What can hang from each mark:
k687: k388
k763: k128 k677 k687
k194: k763
k128: k388 k763
k677: k388 k763
k388: k194 k677 k687

Every row comes from one small tree of marks. The marks that hang from a mark follow it in brackets, in the order of their numbers. Every link used is in the known rows. Which tree was each row made from?
Known rows:
k388{k194 k677{k763{k128}}}: 9  16  -3  -16  -15  23  -3  20  13  13  -6  37  -3  -9  13  12  47  -6  11
k763{k677{k388} k687}: 20  -2  -5  -2  16  12  5  -28  15  19  -25  -10  -11  -29  -2  -9  30  -38  -32
k194{k763{k677 k687}}: 22  9  -10  -6  13  16  -6  -53  20  46  -14  -18  -26  4  2  0  42  -29  -27
k687{k388{k194{k763} k677}}: 13  -14  5  -11  13  -5  23  -7  33  32  5  -6  -5  15  31  -9  40  3  5
k763{k128 k677{k388}}: 7  -13  -1  -29  16  -2  8  -23  7  12  -22  9  -17  -33  -11  -7  14  -30  -20
k687{k388{k677}}: 3  -23  9  -24  0  -7  15  -3  32  15  -1  -16  3  -3  -4  -18  31  0  4
k687{k388}: 9  -7  4  -23  23  -6  5  -9  27  12  -3  -9  0  2  4  -12  8  5  -6
k388{k677{k763} k687}: 1  -16  8  0  -25  36  -7  25  17  6  4  -19  -12  -4  -5  -3  46  19  -9
k763{k128 k687}: -5  23  4  -19  14  10  -19  -6  18  14  -20  17  -28  -15  -19  -1  14  -31  2
k194{k763}: 1  10  -5  2  6  0  -2  -33  9  27  9  -15  -25  9  13  -13  8  3  -1
k128{k388 k763{k677}}: -1  0  -2  -9  -26  -3  -2  -9  6  10  -17  -5  8  -16  -26  10  45  -23  -35
k763{k677}: 25  8  -10  -20  -5  15  -3  -23  7  22  -4  -4  -9  -9  -4  1  25  -10  -35
k687{k388{k194{k763{k128}}}}: 10  0  9  -26  39  -12  9  -22  31  25  -2  20  -18  14  20  0  13  -1  7
k388{k194{k763} k677 k687}: -2  -13  12  10  -14  26  6  13  26  15  18  -9  -27  10  17  -8  41  15  -16
k388{k194{k763{k677}}}: 33  15  -12  -6  6  17  5  -31  8  38  4  5  -14  10  30  8  38  -3  -35
k687{k388{k194 k677}}: 12  -9  7  -18  6  4  19  21  35  11  0  9  7  1  17  -10  40  0  -3
k128{k388{k194}}: 5  26  10  15  4  2  1  32  11  1  7  19  5  -8  5  15  29  -9  -5
k388{k194 k677{k763{k128}} k687}: 3  -6  13  -11  -17  42  -8  42  21  0  -1  25  -16  -6  2  9  48  10  -4
k763{k128 k677}: 12  3  -4  -37  4  10  -8  -26  6  19  -14  12  -18  -15  -20  3  23  -18  -24
k194{k763{k128 k687}}: -8  14  1  -11  25  3  -14  -39  20  33  -15  -1  -41  1  -11  -6  18  -30  11

Which tree is each row?
14  16  -4  25  32  7  9  -16  21  24  -11  5  -25  -9  38  -9  22  -28  -7
k677{k388{k194{k763{k687}}}}
4  -7  15  20  12  20  7  33  19  -13  3  10  -17  -21  22  -8  7  8  -30
k677{k388{k194 k687}}
4  13  5  16  -10  13  -10  18  18  18  -10  -14  4  -11  -20  15  73  -29  21
k128{k388{k677{k763{k687}}}}
-2  -15  22  -14  8  5  -5  -17  16  24  -2  -19  -32  -2  -38  14  39  -6  -19
k194{k763{k128{k388{k687}} k677}}
-24  -15  23  14  -43  18  2  55  20  -10  -2  1  1  -12  -14  4  58  0  -24
k128{k388{k194 k677 k687} k763}
24  23  -7  -16  21  22  -7  -29  20  43  -19  23  -31  3  11  15  46  -37  -25
k388{k194{k763{k128 k677 k687}}}
29  17  -1  -12  32  18  -10  -13  30  21  -20  -3  4  1  8  3  35  -9  2
k677{k763{k687{k388}}}
13  13  -6  -25  18  12  -10  -54  18  43  -24  -2  -36  -3  -14  6  37  -37  -14
k194{k763{k128 k677 k687}}
23  18  6  -5  34  13  0  7  41  16  -14  20  -1  4  19  2  31  -13  -11
k763{k687{k388{k194}}}
2  28  9  -3  16  10  -21  10  15  15  -20  9  -7  -16  -29  24  43  -31  24
k677{k763{k128{k388} k687}}
2  2  16  -29  21  7  5  14  46  17  -21  28  -8  -7  -2  0  47  -29  7
k763{k128 k687{k388{k194 k677}}}
-3  13  10  25  1  2  4  10  27  30  1  -9  -12  4  5  8  67  -31  11
k128{k388{k194{k763{k687}} k677}}
9  11  -14  -13  -20  25  -14  -25  13  24  -33  5  -7  -18  -13  -2  45  -33  -49
k128{k763{k677 k687}}
7  15  12  -19  14  5  -12  -6  17  21  -25  6  -15  -18  -42  21  50  -48  -12
k763{k128{k388} k677 k687}
4  -14  7  -42  8  3  1  -7  27  18  -14  4  2  -7  -8  -3  37  -4  24
k687{k388{k677{k763{k128}}}}
19  27  1  3  30  22  -6  9  17  8  -25  39  -11  -26  19  8  28  -32  2
k677{k388{k194} k763{k128 k687}}
27  28  5  -21  41  20  -9  3  36  17  -25  41  -1  -1  14  17  39  -16  7
k677{k763{k128 k687{k388{k194}}}}
19  28  10  -12  19  16  -7  15  21  16  -24  32  -9  -15  -21  31  60  -48  -23
k763{k128{k388{k194}} k677 k687}
5  4  -1  -10  20  5  -3  -10  4  5  -19  14  -9  -32  6  -6  5  -14  13
k677{k388 k763{k128}}
40  30  -3  0  35  26  -5  9  35  19  -18  21  11  5  28  14  42  -5  -6
k677{k763{k687{k388{k194}}}}
3  17  24  6  7  30  -17  51  16  -6  -1  25  -7  -6  -11  31  38  4  -1
k677{k763{k128{k388{k194 k687}}}}
32  -2  -1  -28  29  13  1  -27  36  28  -24  -11  -2  -4  -7  1  44  -24  -32
k763{k677 k687{k388}}
0  12  -1  -4  -17  10  -9  -9  12  20  -28  -6  2  -19  -32  13  59  -40  -34
k128{k388 k763{k677 k687}}
